What can hang from each mark:
q547: q425 q514 q666 q818
q102: q425 q514
q818: q682
q879: q436 q547 q682
q682: q33
q666: q436
q425: q102
q436: q33 q666 q879
q33: q682

Known rows, with every way that one mark hangs from another:
{q547 q425 q514 {q666 {q436 {q33 q682} q879}} q818}: 2.18 -1.36 -0.49 -1.88 0.04 -2.88 -2.61 -0.81 -3.85 -1.08 -0.96 -0.05
 -0.11 1.85 -1.54 0.95 -0.13 -3.20 -0.64 0.31 -0.89 -1.41
{q102 q425 q514}: 1.44 -0.24 -0.29 -0.84 0.64 0.92 0.56 0.17 -1.36 1.76 0.75 0.22 -0.56
 -0.46 3.38 0.81 1.41 2.23 0.28 1.21 -0.88 1.02
{q666 {q436 {q879 q547 q682}}}: 0.85 2.04 0.01 -0.37 -0.07 -0.34 1.57 -1.46 0.38 0.05 0.87 0.18 -0.21
 0.28 1.03 0.47 1.11 -1.27 -0.43 -0.60 -0.88 0.36
{q547 {q425 q102} q514 {q666 q436} {q818 q682}}: 2.72 -0.70 1.14 -2.29 0.18 -2.21 -3.15 -0.45 -4.04 -1.10 -0.49 -0.02
 -0.34 1.77 0.00 0.02 -3.06 -1.88 -1.47 0.40 -1.71 -0.96
{q436 {q879 {q547 q425 q514} {q682 q33}}}: 1.07 2.68 -0.37 -1.82 -0.72 -0.91 -2.37 -0.67 -4.55 -0.52 1.52 -0.34
 0.11 1.16 1.71 1.18 -1.15 -2.44 -0.92 0.15 -1.06 -1.01
{q436 {q33 q682} q666 {q879 {q547 q514 q818}}}: 1.60 1.13 -0.97 0.36 0.05 -1.00 -0.22 0.00 -0.20 -0.09 -0.31 -0.38 -0.90
 1.53 -0.25 0.91 0.60 -3.90 1.40 0.94 0.25 -1.52
{q547 {q425 q102} q514 q666 {q818 q682}}: 2.84 -0.83 0.79 -2.10 0.19 -2.20 -3.94 0.26 -4.85 -0.73 -0.53 -0.22
 -0.43 1.62 0.02 0.16 -3.75 -1.76 -0.80 1.21 -1.33 -0.91
{q879 q436 q547 q682}: 1.52 2.73 -0.31 -1.27 -0.74 -0.55 0.49 -1.00 -0.90 0.71 1.75 -0.16 -1.05
 0.55 1.16 0.98 -0.61 0.22 -0.86 0.65 -0.21 1.04
{q33 q682}: 1.33 -0.61 -0.16 -1.31 0.17 -0.70 0.46 -0.37 -1.62 1.49 0.30 -0.14 -0.36
 0.91 0.49 0.02 0.44 -0.44 -0.46 0.77 0.02 0.91
{q879 q436 q547}: 1.50 1.39 -0.02 -1.23 -0.37 0.11 0.32 -0.43 -0.55 0.75 0.98 0.07 -0.82
 0.44 0.40 0.51 -0.20 0.34 -1.44 0.76 -0.33 0.85
{q879 q436 q682}: 1.55 1.43 -0.24 -1.04 -0.33 -0.40 0.46 -1.30 -1.66 0.76 1.04 0.19 -1.28
 0.65 1.23 0.63 -0.21 0.07 -0.32 0.56 -0.23 1.23
{q425 {q102 q514}}: 1.88 -0.44 0.49 0.13 0.66 0.86 0.63 -0.35 -1.76 0.20 0.03 0.36 0.22 0.10
 3.25 0.08 -0.21 1.13 -0.39 1.06 -1.40 0.68
{q436 q666 {q879 {q547 q425 q514} {q682 q33}}}: 0.97 2.97 -0.38 -1.21 -0.30 -0.60 -3.11 -0.75 -3.49 -0.74 1.31 -0.68
 -1.34 1.80 2.89 0.77 -0.94 -3.28 -0.79 0.17 -0.40 -1.43
{q879 {q547 q818}}: 1.72 1.07 -0.22 -0.93 -0.07 -0.88 0.49 0.40 0.60 0.97 0.34 0.40 -0.78
 0.57 -0.61 0.26 -0.10 -0.67 0.26 1.48 -0.64 -0.19
{q682 q33}: 1.48 0.46 0.48 -0.60 0.14 0.87 -0.06 -0.20 -2.59 0.97 0.71 0.17 -0.61
 1.31 1.23 0.12 -0.02 -1.74 -0.82 0.85 -1.08 -0.37
{q879 q682}: 1.20 0.86 -0.24 -0.56 -0.03 -0.76 0.68 -0.84 -1.51 0.76 1.10 0.03 -0.92
 0.76 1.01 0.28 0.01 -0.39 -0.01 0.65 -0.68 0.75
{q666 q436}: 1.06 -0.35 0.47 -0.74 0.34 -0.09 1.39 -1.07 -0.30 0.39 0.39 0.46 -0.59
 0.80 0.17 -0.36 1.22 -0.42 -1.28 -0.14 -1.22 0.47
{q547 q425 q514 q666 q818}: 2.19 -1.64 -0.27 -2.68 0.07 -2.62 -4.45 0.14 -4.09 -0.52 -0.38 0.00
 -1.13 1.60 -1.02 0.43 -2.11 -1.47 -1.03 1.41 -0.78 -1.04
{q818 {q682 q33}}: 1.72 1.01 1.04 -0.61 0.10 1.24 0.53 0.36 -3.08 1.43 1.00 -0.28 -0.41
 1.22 0.53 0.16 -1.60 -2.12 -0.28 0.74 -1.14 -0.20
{q102 q425}: 1.15 -0.03 -0.12 -0.82 0.52 -0.16 0.38 -0.20 -0.90 1.63 0.49 0.33 -0.88
 0.22 1.92 0.08 1.92 0.87 -0.16 0.78 -0.84 0.96
{q879 q436}: 1.55 0.08 0.07 -1.03 0.04 0.31 0.28 -0.75 -1.25 0.78 0.26 0.40 -1.03
 0.55 0.45 0.17 0.20 0.18 -0.90 0.66 -0.36 1.03
{q879 q547 q682}: 1.16 2.16 -0.30 -0.77 -0.43 -0.96 0.70 -0.52 -0.77 0.73 1.83 -0.32 -0.70
 0.67 0.92 0.62 -0.37 -0.20 -0.56 0.75 -0.68 0.56

Rows:
2.15 1.17 0.27 -1.92 -0.19 -0.75 -3.52 0.59 -4.00 -0.16 0.13 -0.43 -0.23
 1.16 -0.24 1.06 -2.89 -3.60 -0.30 0.85 -0.80 -1.65 : {q436 {q879 {q547 q425 q514 q666 {q818 {q682 q33}}}}}
2.60 0.29 0.47 -1.63 0.25 -1.56 -1.69 -0.33 -1.75 -0.62 -0.13 0.06 -0.20
 0.92 1.90 0.54 -0.91 0.36 -1.79 1.13 -1.53 -0.33 : {q879 {q547 {q425 {q102 q514}} {q666 q436} q818}}
1.56 3.07 -0.80 -0.59 -0.64 -1.74 -0.48 -1.09 -2.73 -0.49 1.68 -0.74
 -1.71 2.14 1.41 1.00 0.43 -0.75 -1.56 0.78 -0.63 0.05 : {q879 {q436 q33 q666} {q547 q425} q682}
2.20 -1.13 0.21 -2.10 0.42 -2.39 -2.10 -0.59 -2.04 -0.18 -0.71 0.32
 -1.23 1.55 -0.64 -0.03 -0.04 -1.03 -1.45 0.79 -1.08 -0.34 : {q547 q425 {q666 q436} q818}
1.65 -1.40 0.08 0.33 0.61 -0.57 0.59 -1.12 -1.36 -0.03 -0.59 -0.31 -0.18
 1.11 -0.40 0.56 1.38 -2.52 -0.81 -0.13 -0.60 0.07 : {q547 {q666 {q436 {q33 q682} q879}}}
1.11 1.69 0.36 -0.27 0.11 0.48 1.16 -1.67 -1.26 0.20 0.54 0.41 -0.34
 0.80 1.77 0.41 1.09 -2.48 -0.17 -0.61 -1.11 -0.15 : {q666 {q436 {q879 {q682 q33}}}}
1.79 2.08 0.26 -0.96 -0.28 0.54 -0.77 0.60 -1.70 0.52 0.37 0.10 -0.02
 0.59 -0.30 0.91 -2.06 -3.56 1.10 0.73 -0.70 -1.47 : {q436 {q879 {q547 q514 {q818 {q682 q33}}}}}
2.61 1.12 0.89 -2.20 -0.26 -1.19 -2.69 0.23 -5.59 -0.36 0.10 0.22 0.17
 1.97 0.90 0.18 -3.09 -2.46 -0.39 1.10 -1.90 -1.51 : {q547 {q425 q102} q514 {q818 {q682 q33}}}
0.99 2.46 0.23 -1.00 -0.48 0.19 0.05 -1.40 -1.56 -0.37 1.40 0.04 -0.05
 0.86 1.45 0.92 -0.24 -2.74 -0.78 -0.66 -1.12 -0.84 : {q666 {q436 {q879 {q547 q514} {q682 q33}}}}
2.42 -1.06 0.25 -2.70 0.01 -2.17 -3.97 0.64 -4.70 -0.09 -0.07 -0.41
 -0.96 1.59 -1.54 0.49 -3.57 -1.94 -0.58 1.30 -0.84 -0.97 : {q547 q425 q514 q666 {q818 q682}}
2.24 2.13 0.09 -2.93 -0.87 -2.36 -3.49 -0.78 -4.02 -0.64 1.53 -0.43
 -0.96 2.23 0.71 1.34 -2.46 -2.72 -1.75 0.70 -1.20 -1.72 : {q879 {q547 q425 q514 {q666 q436} q818} {q682 q33}}
1.52 0.86 -0.11 -0.63 -0.57 -1.51 -0.58 -1.10 -2.06 -0.87 1.95 -0.84
 -0.59 1.52 -0.32 1.32 -1.24 -1.85 -1.71 0.14 -1.20 -0.68 : {q879 {q547 q514 {q666 {q436 q33}}} q682}
1.55 -1.32 0.26 0.90 0.74 -0.09 0.60 -1.05 -1.04 -0.52 -0.55 -0.03 -0.40
 0.88 -0.51 0.41 1.36 -2.35 -0.90 -0.15 -1.20 -0.21 : {q547 {q666 {q436 q33 q879}}}
1.80 2.54 -0.18 0.25 -0.19 -2.11 1.50 -1.52 -1.27 -1.23 -0.03 0.47 0.57
 1.20 0.74 0.70 1.75 -1.94 -0.09 -0.07 -2.09 -0.60 : {q666 {q436 q33 {q879 {q547 {q425 q102} q818} q682}}}
1.27 -0.33 -0.63 0.69 0.32 -0.40 1.76 -0.53 -1.81 0.56 -0.42 -0.06 0.52
 0.80 -0.39 0.63 2.03 -2.26 0.69 0.42 -0.53 0.16 : {q436 {q33 q682} q879}
1.85 1.28 0.15 -1.63 -0.44 -0.69 -0.49 0.85 -1.05 0.72 0.94 -0.10 -0.47
 0.72 -1.41 0.60 -2.64 -1.60 0.46 1.20 -0.73 -0.79 : {q879 {q547 q514 {q818 q682}}}
2.41 -0.03 0.16 -2.15 -0.14 -2.56 -3.94 0.12 -3.23 -1.04 -0.01 -0.14
 -0.38 1.44 0.47 0.44 -2.42 -1.03 -1.75 1.38 -1.20 -1.00 : {q879 {q547 {q425 q102} q514 q666 q818}}
2.25 1.52 -0.20 -0.10 -0.28 -1.93 0.79 -0.73 0.09 -0.03 0.85 -0.22 -1.06
 1.38 -0.70 1.16 -0.11 -1.93 -0.11 0.91 -1.00 -0.56 : {q879 {q547 {q666 {q436 q33}} q818} q682}
2.07 3.06 -1.09 -1.48 -0.98 -2.56 -1.93 -0.75 -2.83 -0.92 1.28 -0.36
 -1.89 2.34 0.23 1.39 -0.92 -1.84 -0.39 1.20 -0.51 -1.16 : {q879 {q436 q33 q666} {q547 q425 q514 q818} q682}
